What can hang from each mark:
tufasuz: dafe
kapad: nopo vapob
besev: vapob
vuvu: nopo refebav
laguri: dafe kapad
nopo: kapad vuvu
dafe: laguri refebav tufasuz
refebav: dafe
vapob: besev

Every row comes from one small tree of marks. Brackets hold a mark, then the marks that hang from it, in alphabetical order. Every link used is in the known rows. Which tree was each row made from?
(in the rows, 128 means zero)
Known rows:
(kapad (nopo vuvu) vapob): [128  65 175 106 115 109 131 104 153  83  70 128 142 145 148  84  79 143
 144 106 135 167 125]
(refebav (dafe (laguri (kapad (nopo vuvu))) tufasuz)): [130 146 152 164 163  77  96 132 188 125 130  74 193 125 128 122  82 134
 174 151  99 146 138]
(refebav (dafe laguri)): [123 153 137 152 163  83 108 141 141 153 147  95 160 121 137 116 105 133
 170 154 112 133 135]
(refebav (dafe (laguri (kapad nopo)) tufasuz)): [124 150 147 168 162  79 107 134 174 126 140  70 192 123 128 112  80 129
 171 149  98 150 141]
(refebav dafe): [132 158 140 148 163 100 120 130 144 142 134 107 144 116 133 124 119 142
 158 145 125 151 120]
(tufasuz (dafe (laguri kapad))): [131 153 131 123 144  85  86 131 147 128 188 116 178 126 150 123 105 116
 161 162 106 137 118]
(laguri (dafe refebav) (kapad vapob)): [132 136 140 134 171  31 145 103 128  87 136 143 159 100 137  64  71 113
 158 141 108 156 101]
(nopo kapad): [132 167 119 144 167 121 115 119 129 144 131 105 180 136 124 128 116 110
 130 142 116 120 115]
(kapad (nopo (vuvu refebav))): [154 104 165  92 139 142 110 100 178 112  90 132 132 140 129 126 100 149
 139 142 132 120 118]
(vuvu (nopo (kapad (vapob besev))) (refebav (dafe tufasuz))): [164 155 177 174 205 126 139 102 172  88 106  93 224 156  90  91  73 119
 135 142 120  91 110]
(nopo (kapad (vapob besev)) (vuvu refebav)): [174 147 150 149 181 106 109  89 162 108  93 132 184 173 121 124 102 110
 137 141 122  98 106]
(refebav (dafe laguri tufasuz)): [112 149 139 168 148  92 107 137 176 133 130  76 181 127 130 121 100 130
 164 146  99 139 151]
(refebav (dafe tufasuz)): [122 153 142 164 148 108 121 126 179 119 115  89 165 122 127 130 115 138
 152 136 112 156 137]
(nopo (vuvu (refebav dafe))): [164 155 151 126 161 124 103 112 184 125 103 143 141 139 119 147 129 147
 152 148 138  96 107]
(kapad nopo (vapob besev)): [139  51 175 127 122 100 147  96 121  79  95 117 123 157 149  76  68 122
 130 117 118 177 142]
(vuvu nopo (refebav (dafe (laguri (kapad vapob)) tufasuz))): [153 146 175 163 185 116 139 125 170  90 128 100 213 141  89  82  70 130
 150 138 125  81 115]
(vuvu nopo): [134 103 158 128 145 144 126 137 132 111 112 115 156 127 106 119 106 135
 116 127 129 106 118]
(nopo kapad vuvu): [150 159 134 134 172 120  82 113 167 143  99 115 181 143 125 157 123 125
 135 146 118 108 107]
(tufasuz (dafe (laguri (kapad nopo (vapob besev))) refebav)): [140 127 160 114 140  77 110  92 155 102 169 107 170 132 159  82  78 108
 163 178  89 141 124]
(besev vapob): [109 109 131  98 139  98 145 154 117 132 124 146 188 157 124 125 142 115
 105 115 116 123 119]
(vuvu refebav): [154 158 132 125 146 144 145 110 144 117 136 149 134 142 109 116 126 126
 131 138 140  85 117]

Which tree is each row?
[133 113 147 126 173  33 126 117 128  87 130 135 163 109 142  76  55 127
 157 129 117 185 103]
(laguri dafe (kapad nopo vapob))
[169 137 166 149 191 140 144 104 136  93 114 121 197 160  91  88  82 111
 119 137 130  71 102]
(vuvu (nopo (kapad (vapob besev))) refebav)
[154 174 151 158 186 103 110  96 191 108  85 115 216 158 119 117 100 123
 155 137 125 109 104]
(nopo (kapad vapob) (vuvu (refebav (dafe tufasuz))))
[165 160 156 136 192 158 134 111 148 113 121 120 199 147  84 106  96 122
 120 145 134  57  97]
(vuvu (nopo kapad) refebav)
[138 112 159 136 166  46 115 104 188  64 100 130 188 122 129  93  54 130
 155 126 108 169 111]
(laguri (dafe tufasuz) (kapad (nopo (vuvu refebav)) vapob))
[158 147 162 143 187 144 149 109 137  96 112 122 208 152  89  81  85 118
 123 129 138  69  97]
(vuvu (nopo (kapad vapob)) refebav)
[124  97 163 152 122  83 146  86 176  77 122  72 187 142 129  57  52  94
 150 146  68 123 163]
(dafe (laguri (kapad nopo (vapob besev))) refebav tufasuz)
[132 124 134 133 148  84 110 139 122 136 164 102 164 129 130  99  79 116
 155 145 109 118 135]
(dafe (laguri (kapad nopo)))
[119 120 154 141 123 100 135  96 189  96 126  70 189 129 123  73  66 102
 150 157  72 108 156]
(dafe (laguri (kapad nopo)) refebav tufasuz)
[133  85 182 121 130 103 129  99 182  78  72 116 170 154 139  75  66 140
 160 118 128 146 131]
(kapad (nopo (vuvu (refebav (dafe laguri tufasuz)))) vapob)
[150 146 171 153 178 136 128 123 181 104 119 100 201 140  89 101  85 135
 144 147 121  71 122]
(vuvu nopo (refebav (dafe laguri tufasuz)))
[147 110 169 109 143 129 101 104 201 112  91 110 155 141 127 124  88 148
 152 147 119 122 130]
(kapad (nopo (vuvu (refebav (dafe laguri tufasuz)))))
[155 127 148 151 169  94  97 102 151 113  88 117 179 163 134 133 103 111
 134 134 113 128 115]
(nopo (kapad (vapob besev)) vuvu)
[160  66 192 132 139 101 128  83 178  67  69 119 143 167 140  93  68 132
 144 127 120 158 135]
(kapad (nopo (vuvu (refebav (dafe tufasuz)))) (vapob besev))
[132 143 139 132 145  85 136 110 131 129 164 104 158 121 127  71  86 103
 158 165  93  88 133]
(dafe (laguri kapad) refebav)
[164  59 187 118 134 107 133  83 155  72  75 135 128 168 141  91  73 130
 137 124 125 148 129]
(kapad (nopo (vuvu refebav)) (vapob besev))
[143 108 162 151 171 123 129 121 120 104 107 100 191 146 110 101  83 113
 114 127 115 115 114]
(vuvu (nopo (kapad (vapob besev))))
[168 179 136 132 185 132  95 102 178 135 104 130 186 152 112 148 121 123
 138 153 127  77  98]
(nopo kapad (vuvu refebav))
[143 112 151 137 147  81 148 120 115  91 140 119 160 127 131  74  72 123
 147 112 133 167 109]
(laguri (kapad nopo vapob))
[142 111 166 110 172  35 126  89 159  79 106 138 160 105 144  67  52 128
 164 148 105 166  98]
(laguri (dafe refebav) (kapad (nopo vuvu) vapob))
[134 156 143 112 142  88 105 105 159 120 181 112 175 120 151  97  99 112
 164 179  95 125 117]
(tufasuz (dafe (laguri kapad) refebav))
[119 135 142 154 125  96 136 103 180 101 135  76 190 128 118  83  81  97
 149 154  72  97 156]
(dafe (laguri kapad) refebav tufasuz)
[158  96 172 121 178  28 123  80 154  76 110 136 145 117 146  74  49 121
 158 155  95 166 105]
(laguri (dafe refebav) (kapad (nopo vuvu) (vapob besev)))
